Each row comes from the steps of one walk. Every step used is in the known rows, and no mark comes twice. Write the walk behind each row, first mark first.
In the rows, 128 means zero.
Known rows:
pufen > vaveru > bolig > tupu > norep > melu > kabub: [175 195 189 119 110 102 153 163 120 102 148 111 228 139 183 113  80 137
 142  98 183 157 149 147  80 162 201 168 121 135 151  65 110 157 192]
kabub > melu > norep > vaveru: [174 116 143 108 163  72 180 148 148 141 156 102 176 174 126 123  83 175
 151  82 145 127 166 170 141 139 155 125 151 143 106 117 136 132 154]
bolig > tupu > norep: [128 161 143 121 107 133 121 164 106 107 130 108 151 104 123 104  97 166
 137 132 141 140 132 134  85 138 165 160 150 111 158 119 135  87 194]
tetu > melu: [133 153 127 103 136  97 117 129 144 137 137 130 126 126 124 125 111 140
 131 106 164 139 127 144 120 122 144 129 149 141 133 142 115 138 155]
reme > niteve > kabub: [126 152 137 124 101 132 146 112 109 125 145 135 105 182 114  94 131 112
 136 131  87 151 128  94 100  92 161 142 126 127 150 158 130 144 133]
niteve > kabub > melu > norep: [150 140 143 118 163 115 154 151 159 143 160 109 174 188 121 114 106 159
 154  99 111 148 155 137 124 107 174 132 141 142 140 176 113 117 153]
rezek > pufen > vaveru > bolig > tupu > norep: [150 169 152  95 115 161 131 168 119  86 146 139 169  89 196  91  60 142
 170 129 174  99  82 143 100 174 192 180 109 163 128 136 168 122 189]
sofemo > zadug: [140 126 111 137 160 135 135 131 148 123 129 115 118 120 141 129 117 118
 128 148 123 143  80 132 130 141 150 115 115 134 139 135 117 137 123]
vaveru > bolig > tupu > norep > melu > kabub: [186 198 195 125 114  94 152 188 121  98 135 119 205 155 148 105 108 145
 135 106 169 176 167 140  85 153 218 175 124 122 175  96  88 125 208]
bolig > vaveru > pufen > rezek > lipiv: [117 145  94  77 171 171 126 140 154 121 160 138 104 150 148 161 132 116
 119 121 110  61  95 122 148 132 135  86  87 137 134 106 177 147 133]
tupu > norep > vaveru > pufen: [165 145 166 121 168 108 144 157 113 125 124  98 137 117 146 106  80 167
 177 116 156 105 149 152 119 145 161 138 149 131 120  92 168 139 181]
tetu > melu > norep: [145 150 136 102 131  91 132 132 158 151 161 134 154 125 123 116 112 148
 127 113 156 147 124 152 122 130 144 120 147 142 111 152 111 124 170]
rezek > lipiv > vaveru > bolig > tupu > norep > melu: [173 205 159  70 104 111 134 223 177  91 166 108 179 139 155 106 117 187
 133 131 168 111 156 116  47 139 203 149  97 169 160  59 162 115 188]
rezek > pufen > vaveru > bolig: [154 138 137  97 137 158 141 128 136 110 137 160 150 111 202 117  87 110
 158 130 159  86  76 139 148 163 161 143  87 179  98 142 168 170 124]
kabub > zadug > sofemo: [135 117 104 129 160 108 126 108 167 118 134 104 125 130 145 133 119 128
 137 136 121 123 130 117 127 133 144  96 133 128 125 137 113 114 122]
zadug > sofemo: [101 111 114 136 170 126 133 133 153 127 149 109 110 127 116 121 131 113
 152 132 145 121 135 122 132 119 137 105 115 121 135 139 111 129 118]
reme > niteve > kabub > melu > norep > tupu: [137 168 133 120 117 117 152 131 134 134 196 132 145 207 146 109 108 132
 161 109  84 148 170 122  82  95 186 133 147  97 151 150  94 127 172]
reme > niteve > kabub > melu > norep > vaveru > bolig > tupu: [195 158 144  92 131 110 179 195 120  97 191 129 193 228 148  87  92 166
 157 102 134 165 157 135 103 120 247 163 143 152 147 165 127 137 200]
kabub > melu > norep > tupu: [145 138 120 119 145 112 137 147 152 137 178 130 165 154 160 139 105 156
 152 104 121 127 175 159 106 129 154 122 149  98 129 118  97 109 174]
melu > norep > vaveru > bolig > tupu: [197 131 134 104 131 113 155 210 135  85 172 146 183 151 159 113 112 170
 133 130 173 150 133 144 128 163 190 150 139 135 127 121 138 118 187]
reme > niteve > kabub > melu > norep: [139 158 143 114 124 123 168 115 128 148 170 110 163 203 121  93 118 140
 146  96  90 151 157 131 112  90 186 137 137 140 132 180 108 132 163]
bolig > tupu > norep > melu > kabub > niteve: [149 173 212 132 104  72 179 138 126 128 155  93 168 160 152  96 123 151
 123  80 118 152 175 133  84 140 194 157 136  89 194  71  91 108 205]
tupu > norep > melu > kabub > zadug > sofemo: [164 163 174 135 152  59 164 109 170 128 123  75 160 158 134 113  91 132
 148 104 145 158 175 131  98 140 175 113 131 117 148  76  82 133 167]
norep > tupu: [125 134 112 130 118 122 112 148 135 113 152 150 110 134 155 150 128 124
 139 132 126 122 147 123 100 130 125 122 137  79 148  95 108 125 141]
lipiv > rezek > pufen > vaveru > bolig > tupu: [124 155 143  99 129 170 131 155 136  92 153 163 102 133 192 118  66 112
 154 142 150 100  51 144 161 200 191 142  67 134 120 138 172 131 164]
zadug > kabub > melu > norep > vaveru > bolig: [208 150 139 104 220  78 181 177 172 123 142 127 200 209 152 115  86 184
 142 103 189 152 175 158 151 172 198 125 162 152 112 153 133 141 170]
pufen > rezek: [109 148 116 121 160 142 136 107 139 141 128 112 102 142 114 131 127 138
 128 117 121 114  88 123 122 166 113 117 126 128 144 121 119 127 128]
rezek > lipiv > vaveru: [118 136 117  84 119 124 132 133 182 126 158 116 103 116 124 132 137 124
 109 131 122  91 145 108 103 121 113 110 101 148 122  89 175 117 104]
melu > norep > vaveru > pufen > rezek: [165 135 156 117 182 120 155 135 145 139 170 116 116 139 144 123 103 152
 157 107 131  98 110 146 156 190 146 112 127 126 104  96 146 138 161]
lipiv > vaveru > pufen: [139 126 172 116 162 125  96 125 155 131 159 105  99 110 155 133 115 113
 143 133 131  97 143 125 114 150 153 130 119 129  98  96 155 157 141]
norep > melu > kabub > niteve > reme: [153 118 211 153 103  86 204  89 152 169 142 126 132 175 161 139 168 127
  95  73 103 149 170 111 118 130 170 111  84 106 199  86  87 142 138]
rezek > pufen > vaveru > bolig > tupu > norep > melu > kabub: [175 186 212 110  91 110 160 169 125  88 145 144 188 132 197  97  52 122
 158  93 169 128 128 155 109 173 219 184  90 141 149  83 128 153 188]

Which walk is each row?
[127 142 138  97 140 139 111 140 171 120 164 128  93 106 157 133 133 111
 132 131 114  67 149 115 115 119 148 107  84 143 112  94 184 130 126]
rezek > lipiv > vaveru > pufen
[141 163  95  59 169 160 143 133 207 121 155 122 123 145 137 127 151 135
 118 128 148  81  86 104  95 174 130 107  90 177 133 107 166 125 119]
pufen > rezek > lipiv > vaveru > bolig
[145 110 124 140 165  91 148  83 165 122 133 110 129 144 132 130 113  85
 119 114 120 149 157 118 138 142 152 105 134  99 133 131  90 117 121]
melu > kabub > zadug > sofemo
[161 140 159 142 147  55 158 109 169 123 140 105 142 179 141 138 113 104
 128 107 118 157 178 121 131 133 171 101 117 110 141  83  76 153 129]
norep > melu > kabub > zadug > sofemo
[162 140 122 119 132 117 114 129 143 120 127 129 135 169 151 138 108 146
 128 140  98 144 120  99 115 129 156 127 152 138 139 155 123 109 127]
niteve > kabub > zadug
[149 177 178 124 117 106 144 155 127 136 124  96 165 139 122 112  99 177
 150 113 148 136 145 140  84 130 155 141 129 143 143  77 125 145 172]
tupu > norep > melu
[149 146 202 140 126  66 189 102 149 151 154 116 146 183 161 120 159 116
 109  82 101 153 175 127 133 132 154 125 115 106 165  81  89 146 151]
norep > melu > kabub > niteve
[126 151 143 129 176 154 119 114 135 139 141 117 103 130 147 135 129 124
 147 121 115  81  95 128 140 168 143 122 112 124 131 123 129 143 144]
vaveru > pufen > rezek
[184 173 188 133 121  61 162 103 136 134 106  94 180 161 148 119  80 151
 121 101 118 164 167 135  93 153 171 145 143 129 140  72  99 126 172]
tupu > norep > melu > kabub > zadug
[133 121 156 145 144 118 176  90 162 156 123 131 102 154 158 130 163 150
  90 113 121 133 140 100 128 149 158  92 124 105 187 153 121 101 131]
zadug > kabub > niteve > reme
[159 175 195 139 115  77 169 127 133 141 121  99 160 152 119 102 100 134
 143  91 140 163 174 143  99 135 159 149 129 117 154  68  94 147 165]
tupu > norep > melu > kabub
[136 117 105 130 171 113 123 131 165 115 148 107 115 170 126 129 106 128
 152 144 114 139 130  88 117 115 162 103 135 130 149 161 109 113 119]
niteve > kabub > zadug > sofemo
[211 159 127 103 216  86 166 223 175  89 162 123 188 197 178 119  61 183
 139 127 173 166 138 164 145 185 247 126 156 131 150 154 109 131 198]
sofemo > zadug > kabub > melu > norep > vaveru > bolig > tupu
[127 143 163 105 189 142 104 107 174 146 159  92  91 124 142 137 112 115
 140 119 121  85 104 123 114 184 142 121 113 128 116  98 143 155 137]
lipiv > vaveru > pufen > rezek
[129 161 135 116 130 119 155 108 117 136 148 111 135 209 118  99 116 130
 145  95  93 143 157 124 105  82 185 139 137 145 150 175 113 149 147]
reme > niteve > kabub > melu
[162 174 141 107 133 152 127 185 118  92 129 120 189 112 147 101 109 176
 149 140 173 139 122 132  80 150 193 169 144 146 161 150 130  90 205]
vaveru > bolig > tupu > norep
[139 158 129 125 179  88 134 136 155 130 117 113 135 183 127 131  92 148
 128 101 139 134 181 147 144 134 163 126 160 117 143 153 115 130 143]
zadug > kabub > melu
[153 147 121  97 152 125 173 155 160 128 174 137 106 150 140 126 125 153
 141 110 116  64 119 136 154 155 139  91 100 132 118  82 178 117 147]
melu > norep > vaveru > pufen > rezek > lipiv
[151 148 144 109 123  96 142 192 111  93 133 104 146 129 117 106  76 183
 149 113 158 139 142 143  94 149 161 159 163 116 156  84 147 106 189]
bolig > tupu > norep > vaveru
[183 191 210 121 124  95 187 159 134 116 145 110 198 164 186  91 140 158
 125  93 150 157 165 129  79 153 222 167 126 128 198  94  91 114 220]
vaveru > bolig > tupu > norep > melu > kabub > niteve
[109 164 105 105 147 165 131 131 151 128 149 141  95 129 144 137 153 131
 134 122  98  54 108 118 140 135 134  94  83 131 145 111 162 113 130]
vaveru > pufen > rezek > lipiv
[194 151 143 102 175 121 167 173 131 113 116 110 186 140 136  96  90 182
 168 126 192 127 121 144 103 159 162 148 148 172 123 119 166 133 177]
tupu > norep > vaveru > bolig
[177 115 163 130 154  98 148 159 126 126 167 132 139 139 157 119  97 145
 156 122 137 112 148 148 156 144 160 121 132 119  89 105 159 134 160]
melu > norep > vaveru > pufen
[141 191 114  54 147 162 133 172 186 101 161  99 143 116 132 105 122 168
 127 131 160  89  94 113  54 185 166 142 107 166 169  93 165  89 180]
pufen > rezek > lipiv > vaveru > bolig > tupu > norep
[146 148 183 142 107  77 160 130 137 133 132 128 143 174 131 135 119 110
 122  97 124 161 170 138 129 126 152 137 106 100 148  78  87 167 134]
norep > melu > kabub
[133 142 128 117 172 123 135 149 144 133 138 109 150 194 119 129 106 150
 154  96 119 133 155 127 120 101 173 132 141 147 158 176 113 129 133]
niteve > kabub > melu
[153 143 116 114 147 149 130 121 133 118 140 135 182 116 183 131 113 125
 137 129 175 111 101 132 122 152 147 129 115 173  95 126 152 160 126]
pufen > vaveru > bolig
[154 226 156  61 130 131 144 203 192 103 171  99 158 148 143 108 112 192
 134 121 164  96 110 114  42 179 189 142  94 172 176  51 151 117 190]
pufen > rezek > lipiv > vaveru > bolig > tupu > norep > melu
[115 124 142 111 110 142 130 109 122 124 147 143 115 103 174 119  70 102
 149 114 132  81  92 138 146 153 128 135  90 144 102 116 163 156 106]
rezek > pufen > vaveru
[ 99 137 149 111 134 149 136  97 142 132 143 141  69 129 164 113  62  99
 155 127 123  84  51 145 167 189 131 113  67 125  97 114 181 153 122]
lipiv > rezek > pufen > vaveru
[139 145 122 120 161 113 134 176 162 129 183 129 148 195 143 132 102 151
 161 106 112 140 174 133 102 114 171 125 151  97 161 149  93 111 163]
niteve > kabub > melu > norep > tupu
[218 197 181 117 106  84 146 160 134  91 122 116 221 168 181 118  87 164
 120 117 147 175 163 131  72 170 229 171 137 137 162  91  91 109 209]
vaveru > bolig > tupu > norep > melu > kabub > zadug
[139 119 142 148 183 126 183  99 179 152 126 123  96 139 173 134 151 143
  93 132 108 141 102 106 128 169 179  80 113 112 200 154 111 113 128]
sofemo > zadug > kabub > niteve > reme
[158 135 223 146 116  89 218  85 143 175 126  93 159 156 150 111 146 153
 109  70 121 151 163 120  85 140 177 124 105 121 206  84  97 127 170]
tupu > norep > melu > kabub > niteve > reme
[150 173 128 103 130 163 130 165 111  96 137 112 211  96 178 107  83 160
 150 131 188 121 102 141  73 167 178 166 139 161 127 109 154 120 187]
pufen > vaveru > bolig > tupu > norep
